Known rows, with every way that one mark hangs from another
murotir[duzun tizu[zenim]]: 1.306,-3.489,2.975,-0.888,-0.305,0.643,-1.425,2.988,1.407,-1.125,1.760,-0.890,0.055,-0.809,0.560,-1.397,-1.296,-2.553,-0.351,-2.694,-0.185,-0.782,0.324,0.763
murotir[tizu[zenim[duzun zalu]]]: 0.408,-2.331,3.102,-0.032,0.024,-1.821,-2.437,2.142,1.531,0.167,0.740,-0.635,0.308,0.602,-0.977,-1.211,-1.989,-2.900,-2.168,-1.964,0.576,-1.129,0.433,1.674
zenim[duzun[vogop[mases pafudu]] kozelim]: 0.650,-0.506,4.027,2.182,1.463,-3.099,-1.204,0.296,0.726,3.138,0.020,1.802,-1.152,-1.176,1.829,-0.963,-1.602,-3.164,-1.454,-1.493,0.045,-0.482,3.094,2.187
duzun[murotir[tizu[zenim[kozelim zalu]]]]: 0.182,-1.983,3.608,-0.568,0.328,-1.169,-1.527,0.317,-0.539,0.710,0.877,-0.746,0.276,-0.561,0.200,-0.702,-2.031,-2.359,-0.815,-1.507,0.164,-0.898,1.003,3.029
murotir[tizu]: 0.626,-1.311,2.634,-1.187,0.166,-0.499,-2.289,1.955,0.930,-1.186,0.117,-0.492,-0.901,-0.420,-0.610,-0.731,-1.694,-1.916,-1.255,-2.477,-1.083,-0.735,0.080,1.671
pafudu[vogop]: 1.331,-0.888,2.993,-0.431,0.871,-1.288,-1.017,0.745,0.136,-0.862,-1.178,-0.579,-1.102,-0.921,-1.556,0.137,-0.060,-0.887,-1.829,-2.039,-1.437,-0.090,0.247,-0.140
dizo[pafudu[vogop]]: 1.034,0.196,3.983,-0.459,1.263,-2.239,-0.779,0.288,-0.126,-1.331,-1.567,-0.736,-1.303,-0.592,0.540,0.489,-2.860,-1.023,-0.891,-0.722,-2.001,-0.630,0.172,1.362
vogop[mases]: 0.725,-1.238,4.550,0.267,0.810,-0.877,-1.889,-0.030,-0.069,-0.150,-0.348,0.118,-1.556,0.526,1.381,-0.266,-1.287,-1.473,-0.868,-2.654,-0.501,-0.545,0.672,0.152
mases[vogop]: -0.283,-0.458,2.736,-1.191,0.181,-0.611,-1.459,-0.337,0.561,-1.178,-1.889,-0.603,-1.511,0.145,0.029,-0.700,-0.843,-0.164,-1.468,-3.246,-0.710,-0.884,1.567,0.228
murotir[duzun]: 0.958,-1.449,2.762,0.276,0.262,0.620,-1.037,1.041,0.871,-0.381,0.096,-0.515,-0.485,-1.818,0.686,-0.179,-1.319,-1.787,-1.181,-2.223,-0.623,0.562,0.992,0.103
kozelim[zenim[duzun[murotir]]]: 0.066,-1.735,3.626,-0.064,0.880,-2.414,-0.650,0.646,-1.529,-0.086,-0.651,0.476,-1.034,-1.622,0.494,0.319,-0.578,-2.814,-1.796,-1.082,-0.296,-0.824,1.078,2.873
zalu[zenim[duzun[murotir[tizu] vogop[mases pafudu]] kozelim]]: 0.691,-0.373,3.690,0.884,0.247,-1.693,-1.027,0.354,0.855,1.898,0.723,1.446,-0.413,-2.197,0.574,-1.862,-3.139,-2.614,-0.436,-2.155,-1.201,-0.790,2.173,4.222
murotir[duzun[vogop[mases pafudu] zenim[kozelim zalu]] tizu]: 1.156,-2.393,3.989,1.481,-0.715,2.238,-1.854,1.042,-0.754,1.507,1.832,0.495,0.190,-1.156,1.784,-0.598,-1.955,-2.824,-0.161,-2.619,-0.410,-0.575,0.109,2.884
zalu[zenim[duzun[vogop] kozelim]]: 0.036,0.627,2.593,0.630,0.194,-1.766,-2.220,0.253,2.064,1.125,-1.139,1.509,0.061,-3.017,-1.069,-1.979,-2.363,-2.451,-1.656,-1.938,-0.796,-0.241,3.012,2.897
zalu[zenim[duzun kozelim]]: 0.599,0.527,2.390,0.809,0.196,-2.741,-2.350,0.765,2.555,0.930,-1.158,1.453,0.091,-2.191,-1.417,-1.590,-2.139,-2.947,-2.184,-1.803,-0.938,-0.275,2.947,2.034
duzun[vogop[pafudu]]: -0.619,-0.459,4.167,-0.358,0.609,-0.079,-1.073,-0.485,-1.787,0.755,-0.233,0.573,-1.757,-0.869,2.363,-0.041,-1.835,-1.070,-0.473,-2.292,-0.274,-0.935,0.613,1.422
tizu[murotir[duzun[vogop[pafudu]]] zenim[kozelim zalu]]: 0.683,-3.131,4.973,1.049,-0.064,-1.655,-1.485,0.976,-0.923,3.631,1.140,-0.831,1.578,-0.664,1.774,-1.098,-0.953,-2.917,-0.047,-2.164,0.895,-1.886,3.200,-0.212
murotir[duzun[vogop zenim[kozelim]] tizu]: 0.630,-2.075,2.667,-0.187,-0.421,2.693,-2.124,1.878,0.222,-0.235,0.667,0.734,0.143,-3.574,0.364,-1.302,-1.275,-2.293,-0.186,-2.525,-0.781,0.137,0.584,3.010
murotir[duzun[zenim] tizu]: 1.050,-2.569,2.701,-0.475,-0.574,2.486,-1.890,2.623,0.285,-1.364,0.781,0.190,-0.134,-2.234,0.188,-0.459,-1.338,-2.113,-0.739,-2.776,-1.117,0.174,-0.727,1.449
dizo[pafudu[vogop[mases]]]: 1.537,-0.238,4.845,0.052,1.357,-2.181,-0.752,0.122,-0.254,-1.165,-1.077,-0.672,-1.595,0.202,1.282,0.296,-2.863,-1.056,-0.398,-1.099,-1.954,-0.758,0.082,1.264
zalu[zenim[duzun[murotir[tizu]] kozelim]]: 0.732,0.009,2.390,0.328,0.117,-2.201,-1.644,0.980,2.108,0.929,-0.195,1.025,0.238,-2.672,-1.389,-1.755,-2.779,-2.830,-1.560,-1.734,-1.296,-0.229,2.396,3.655

Rows
1.277,-2.643,4.031,0.690,-0.311,2.242,-1.472,1.672,-0.779,0.729,1.807,1.081,-0.530,-1.929,2.405,-0.863,-1.403,-2.601,0.492,-2.886,-0.858,-0.593,0.199,2.540
murotir[duzun[vogop[mases pafudu] zenim[kozelim]] tizu]
0.743,-2.430,4.082,0.999,0.241,-2.382,-2.166,1.465,0.874,2.033,1.546,0.190,0.052,0.937,0.736,-1.477,-1.923,-3.587,-1.316,-1.948,0.774,-1.750,1.413,2.565
murotir[tizu[zenim[duzun[vogop[mases pafudu]] kozelim zalu]]]
-0.410,-1.628,3.782,-0.211,0.847,-1.531,-0.563,0.183,-2.062,0.163,-0.548,0.539,-1.165,-2.505,0.767,-0.102,-0.793,-2.322,-1.225,-1.246,-0.102,-0.788,1.184,3.780
kozelim[zenim[duzun[murotir vogop]]]
0.082,-0.479,4.315,2.713,0.668,-1.680,-1.288,-0.559,-0.096,2.870,0.275,0.152,-0.545,0.425,0.998,-0.070,-2.911,-2.219,-2.291,-1.659,0.535,-0.304,0.994,2.009
zenim[duzun[vogop[mases pafudu]] zalu]
0.422,0.020,3.978,1.215,0.483,-1.914,-0.832,-0.493,0.352,2.242,0.074,1.647,-0.527,-2.311,1.031,-1.441,-2.921,-2.367,-0.602,-1.988,-0.891,-0.541,2.587,3.549
zalu[zenim[duzun[murotir vogop[mases pafudu]] kozelim]]
-1.291,-0.502,4.851,1.016,0.220,1.080,-1.315,-2.402,-4.566,2.924,-0.352,1.551,-0.062,-2.146,2.418,0.879,-2.197,-1.633,-0.535,-1.174,0.369,-0.427,0.670,3.950
duzun[murotir vogop[pafudu] zenim[kozelim zalu]]
-1.535,-0.331,4.244,0.603,0.283,1.602,-2.091,-2.302,-3.408,1.997,-1.047,1.104,0.451,-3.275,0.824,0.164,-2.015,-1.260,-0.863,-1.286,0.409,0.293,1.003,4.289
duzun[murotir vogop zenim[kozelim zalu]]
-1.182,-0.489,3.862,-0.244,0.437,1.239,-2.935,-0.697,-1.899,0.573,-1.758,2.140,-0.490,-3.150,0.904,-0.429,-0.775,-1.489,-0.821,-1.978,0.018,-0.283,1.354,2.419
duzun[vogop zenim[kozelim]]
0.546,-2.070,4.494,0.990,-0.105,0.475,-1.455,0.919,-1.786,2.765,0.101,0.128,0.809,-2.353,1.498,-0.023,-1.054,-1.905,-0.173,-2.496,-0.556,-0.753,1.865,0.218
tizu[murotir[duzun[vogop[pafudu] zenim[kozelim zalu]]]]
0.454,0.337,2.694,0.663,0.396,-2.440,-1.515,0.216,1.597,1.265,-0.833,1.264,0.127,-2.856,-0.912,-1.363,-2.539,-2.616,-1.679,-1.533,-0.985,-0.013,2.750,3.004
zalu[zenim[duzun[murotir] kozelim]]
1.159,-2.013,2.361,0.874,-0.791,1.553,-2.672,1.821,0.837,0.178,0.720,0.041,1.097,-1.789,-0.703,-0.419,-1.509,-3.151,-1.503,-2.045,-0.543,0.190,0.376,2.238
murotir[duzun[zenim[kozelim zalu]] tizu]
0.962,-2.629,5.240,0.749,0.336,0.512,-1.073,1.302,-1.873,2.334,0.396,0.633,-0.010,-2.293,2.547,-0.333,-0.735,-1.711,0.751,-3.014,-0.879,-0.966,1.878,-0.203
tizu[murotir[duzun[vogop[mases pafudu] zenim[kozelim]]]]
0.203,-2.115,4.502,1.193,0.207,-1.703,-0.704,0.004,-2.261,1.438,0.966,-0.179,-0.630,-0.059,1.104,0.145,-1.779,-3.069,-1.331,-1.394,0.083,-1.492,0.310,4.520
kozelim[zenim[duzun[murotir[tizu] vogop[mases pafudu]] zalu]]
-0.365,-1.216,5.554,0.799,0.542,0.586,-2.096,-0.999,-3.138,1.782,-0.430,2.608,-1.371,-1.109,3.446,0.065,-0.939,-1.896,0.061,-2.458,-0.044,-1.108,0.852,1.846
duzun[vogop[mases pafudu] zenim[kozelim]]
0.091,-1.092,4.767,1.258,1.529,-1.264,0.401,-0.272,-1.264,2.161,0.625,0.909,-1.752,-1.582,2.623,-0.216,-2.675,-1.441,-0.578,-1.802,-0.203,-0.098,0.945,2.607
zenim[duzun[murotir vogop[mases pafudu]]]
-0.215,-2.307,4.174,-0.240,1.172,-2.227,-0.791,0.845,-0.186,0.554,-0.044,0.438,-0.557,-0.976,1.083,-0.715,-1.531,-2.092,-1.331,-1.483,0.876,-0.644,1.274,0.938
tizu[zenim[duzun[murotir]]]
1.037,-3.505,5.667,1.421,0.026,-1.605,-1.390,0.788,-0.924,3.808,1.521,-0.747,1.318,0.008,2.372,-1.167,-0.979,-2.912,0.317,-2.443,0.920,-2.076,3.095,-0.320
tizu[murotir[duzun[vogop[mases pafudu]]] zenim[kozelim zalu]]
-0.214,-1.651,5.491,1.153,-0.004,1.403,-1.534,-1.352,-3.808,2.630,1.226,1.191,-0.299,-0.991,2.714,0.128,-2.497,-2.008,0.240,-2.035,-0.094,-1.002,-0.095,4.791
duzun[murotir[tizu] vogop[mases pafudu] zenim[kozelim zalu]]
-0.900,-0.918,5.352,1.237,0.381,1.658,-1.989,-2.537,-3.441,2.253,-0.434,1.147,0.042,-2.255,1.815,-0.041,-2.036,-1.277,-0.282,-1.691,0.439,0.086,0.794,4.087
duzun[murotir vogop[mases] zenim[kozelim zalu]]
0.140,-2.423,4.989,1.412,0.670,-3.982,-1.788,1.065,-0.358,4.453,0.272,0.054,1.200,-0.311,0.836,-1.099,-1.263,-3.204,-1.213,-1.668,1.214,-2.074,3.551,0.407
tizu[murotir zenim[duzun[vogop[pafudu]] kozelim zalu]]
